Known rows, with every way that one mark hangs from another
pomifab(sali(novaf) tofo(zuved)): -0.17  -1.50  -1.96  4.09  -0.32  6.13  2.64  0.02  -1.82  1.61  0.65  0.67  0.58  0.20  0.12  1.89  1.95  -0.97  2.05  -0.43  -2.23
tofo(pomifab zuved): -1.16  -0.42  -3.52  5.11  -0.57  2.68  0.00  -1.64  -2.25  0.94  0.41  -1.38  1.07  -3.88  -1.86  -0.79  -0.59  -0.30  0.98  2.37  -2.72
zuved(tofo(nore(femataz) pomifab(sali))): 1.01  -3.10  -0.43  4.01  -4.16  4.21  -0.31  -4.39  -2.63  2.45  -1.06  -0.62  2.27  -0.71  1.41  -1.32  -1.64  2.12  -2.55  2.21  -1.62
pomifab(sali tofo): 0.46  -2.35  -1.14  3.53  -1.19  3.51  1.57  -0.82  -2.08  1.91  -2.43  0.58  -0.44  2.09  0.20  2.09  0.60  -1.24  1.12  1.03  -1.54
sali(novaf(peson) pomifab(tofo(nore(biri)))): 4.65  -0.76  0.82  6.95  -4.00  3.78  -1.10  -5.47  2.70  1.17  0.86  -1.18  -1.34  -0.62  -1.00  -1.37  1.50  2.32  2.89  -1.33  0.28
nore(biri femataz tofo(zuved)): 0.58  -1.15  -3.11  5.08  -0.25  3.04  0.28  -3.86  0.84  -0.65  -0.06  -0.75  1.14  -2.21  -1.00  -0.24  -2.28  4.05  -1.76  3.17  0.76
femataz(nore(biri tofo(pomifab zuved))): 1.63  -1.82  -0.91  5.08  -2.46  1.56  0.41  -5.83  -1.57  -1.77  1.45  -0.96  0.70  -2.88  -0.92  -1.47  -3.55  2.89  -0.89  -0.05  -0.75
pomifab(sali(novaf)): 0.81  -1.24  -3.13  4.13  -1.69  4.66  0.52  -1.47  -1.90  1.56  0.71  0.76  -1.19  2.15  -0.08  1.77  3.86  -0.42  2.30  1.43  -1.72
femataz(nore(biri tofo(pomifab(sali) zuved))): 2.04  -1.69  -0.37  3.61  -2.50  3.00  1.39  -5.09  -2.16  -1.75  1.45  -0.12  1.07  -1.18  -0.11  0.98  -2.81  2.68  -2.26  -0.79  -1.52
nore(femataz tofo(pomifab)): -0.64  0.27  -1.52  5.27  -3.23  1.80  0.68  -4.45  -1.34  -0.34  -1.83  -0.27  1.50  -2.26  0.98  -3.52  -1.38  2.87  -1.74  3.62  0.68
pomifab(sali tofo(zuved)): -0.16  -1.90  -1.97  3.76  0.23  4.43  2.01  0.60  -2.13  1.75  -1.36  0.65  0.87  0.04  -0.45  2.53  -0.30  -1.18  0.68  0.64  -2.71
zuved(tofo(nore(biri) pomifab(sali))): 2.13  -4.88  0.29  3.51  -3.94  4.39  -0.46  -5.41  -2.09  2.02  0.77  -2.33  0.16  -1.02  -0.52  1.06  -2.32  1.01  -1.05  1.16  -1.73
zuved(tofo(nore(biri femataz) pomifab)): 1.59  -3.75  -0.86  5.12  -3.98  3.01  -1.38  -6.89  -0.35  2.21  0.19  -3.06  1.07  -2.68  -0.47  -2.04  -2.97  3.69  -1.80  2.66  -0.04
pomifab(tofo(zuved)): -0.61  -1.99  -2.49  5.20  0.25  3.07  1.16  -0.30  -1.50  1.60  -1.53  -0.18  0.60  -1.49  -1.25  0.27  -1.05  -1.16  1.99  1.59  -2.01
tofo(nore(femataz) zuved): 0.60  -1.07  -2.90  6.05  -0.63  3.11  -1.54  -3.04  -1.10  2.23  -0.80  0.10  1.36  -2.29  -1.93  -0.79  -2.01  2.14  -0.59  2.04  -2.23
zuved(tofo(nore(biri femataz) pomifab(sali(novaf)))): 1.93  -3.21  -0.47  3.94  -4.58  6.04  0.14  -6.56  -0.58  2.14  2.30  -2.25  1.06  -0.97  0.93  -0.25  -0.17  3.91  -1.76  0.65  -0.40
peson(novaf(sali(pomifab(tofo(nore))))): 2.17  -0.65  1.21  3.14  -3.52  5.74  -0.91  -4.67  -1.70  1.42  -1.63  1.40  1.90  -1.39  -0.37  0.06  1.34  0.41  2.31  -1.46  -3.46
sali(pomifab(tofo(zuved))): -0.26  -0.45  -1.70  5.83  -0.42  2.43  0.44  -0.86  -0.46  1.39  -0.20  -0.31  1.12  -2.21  -0.19  0.33  -0.30  0.10  1.47  1.12  -2.59
novaf(peson sali(pomifab(tofo(nore(biri femataz) zuved)))): 4.28  0.14  -0.53  4.86  -2.17  5.18  -1.90  -4.02  2.23  0.77  1.24  0.40  2.98  -2.85  -0.68  0.04  -0.01  4.81  0.25  -0.63  -0.50

Rows
1.47  -2.23  -0.52  5.60  -3.02  2.18  -1.92  -6.63  -1.10  1.90  0.80  -2.99  -1.31  -3.31  -2.90  -0.32  -2.44  1.09  0.05  0.87  -1.24 => tofo(nore(biri) pomifab)
2.81  1.28  -1.56  4.46  -4.04  4.99  1.68  -5.29  1.49  -1.48  0.40  -0.37  0.88  -0.16  1.02  -1.90  2.11  5.10  -1.44  1.04  2.12 => nore(biri femataz tofo(pomifab(sali(novaf(peson)))))
3.37  -0.29  -0.11  5.08  -2.35  4.90  -1.65  -1.52  -0.47  0.66  0.09  1.89  2.53  -2.41  -0.65  -0.54  0.78  0.94  2.86  -0.48  -2.39 => novaf(peson sali(pomifab(tofo(nore zuved))))
1.63  -1.86  -2.78  5.76  -0.62  3.48  -1.96  -4.84  0.41  2.16  0.71  -1.51  0.31  -2.68  -3.04  0.83  -2.66  3.55  -1.21  1.62  -1.22 => tofo(nore(biri femataz) zuved)
1.72  -0.51  0.00  6.46  -1.88  4.62  -0.52  -5.33  2.17  2.28  2.83  -1.64  1.04  -3.79  -0.43  -0.09  -0.93  4.31  -0.37  -1.00  -0.67 => sali(novaf pomifab(tofo(nore(biri femataz) zuved)))
3.81  0.63  -0.54  7.22  -2.59  4.88  -0.66  -4.81  3.51  1.03  1.27  -0.89  1.34  -2.79  -0.75  -1.56  0.54  4.89  0.48  -1.20  0.12 => sali(novaf(peson) pomifab(tofo(nore(biri femataz) zuved)))
3.39  0.78  -2.13  5.20  -2.74  6.46  -0.12  -5.04  1.08  0.82  2.04  -1.16  1.44  -2.48  -1.72  -0.17  0.92  4.59  -1.33  -0.86  -0.87 => tofo(nore(biri femataz) pomifab(sali(novaf(peson))) zuved)
2.22  0.69  -2.27  4.51  -1.32  4.44  -0.48  0.25  0.12  0.04  0.03  1.53  2.76  -1.46  0.19  -0.25  2.86  0.88  3.27  0.72  -1.96 => novaf(peson sali(pomifab(tofo(zuved))))
1.06  -0.74  -1.55  4.11  -1.55  4.64  -0.44  -5.10  -0.70  1.94  1.53  -1.70  1.48  -3.44  -2.00  1.84  -2.66  3.57  -3.52  0.06  -2.25 => tofo(nore(biri femataz) pomifab(sali) zuved)
1.24  -0.24  -1.59  4.53  -2.17  6.23  0.10  -5.47  -0.52  1.76  3.41  -1.64  1.16  -3.40  -1.34  1.29  -0.42  3.75  -2.29  -0.78  -1.78 => tofo(nore(biri femataz) pomifab(sali(novaf)) zuved)
2.24  1.40  -2.45  4.74  -2.64  5.99  2.36  -3.97  1.31  -1.87  1.38  -0.39  2.22  -1.94  0.32  -1.22  1.11  5.23  -1.84  0.75  0.99 => nore(biri femataz tofo(pomifab(sali(novaf(peson))) zuved))
0.17  -1.22  -1.23  3.43  -1.17  4.07  1.82  -3.32  -1.37  -0.92  1.19  -1.25  1.06  -3.07  -0.89  1.35  -2.47  1.54  -1.95  1.36  -1.14 => nore(biri tofo(pomifab(sali) zuved))
2.89  0.41  -1.22  4.33  -2.86  3.62  -1.03  -0.95  0.14  0.17  -0.80  1.54  1.39  0.46  0.86  -0.65  3.67  0.79  3.70  1.10  -0.71 => novaf(peson sali(pomifab(tofo)))
2.48  0.32  -1.56  5.56  -2.78  6.08  0.50  -2.52  -1.61  0.74  1.14  0.36  1.24  -2.15  -1.51  -1.02  1.56  0.46  1.12  -1.01  -2.76 => tofo(nore pomifab(sali(novaf(peson))) zuved)
-0.72  0.10  -3.25  4.12  -1.26  5.51  1.73  -1.13  -2.58  0.97  2.54  -0.40  1.16  -2.22  -0.39  0.79  2.19  -0.04  0.88  0.43  -2.95 => tofo(pomifab(sali(novaf)) zuved)
1.20  1.36  -3.62  4.69  -1.95  5.83  1.46  -0.77  -1.16  0.02  1.33  0.07  1.38  -1.10  -0.65  -0.66  3.54  0.67  1.73  0.45  -2.23 => tofo(pomifab(sali(novaf(peson))) zuved)
-0.42  -0.06  -2.30  5.06  -1.35  2.89  0.78  -4.80  0.31  -0.76  0.58  -1.98  2.04  -4.68  -0.84  -1.70  -2.98  4.18  -2.65  2.69  0.42 => nore(biri femataz tofo(pomifab zuved))
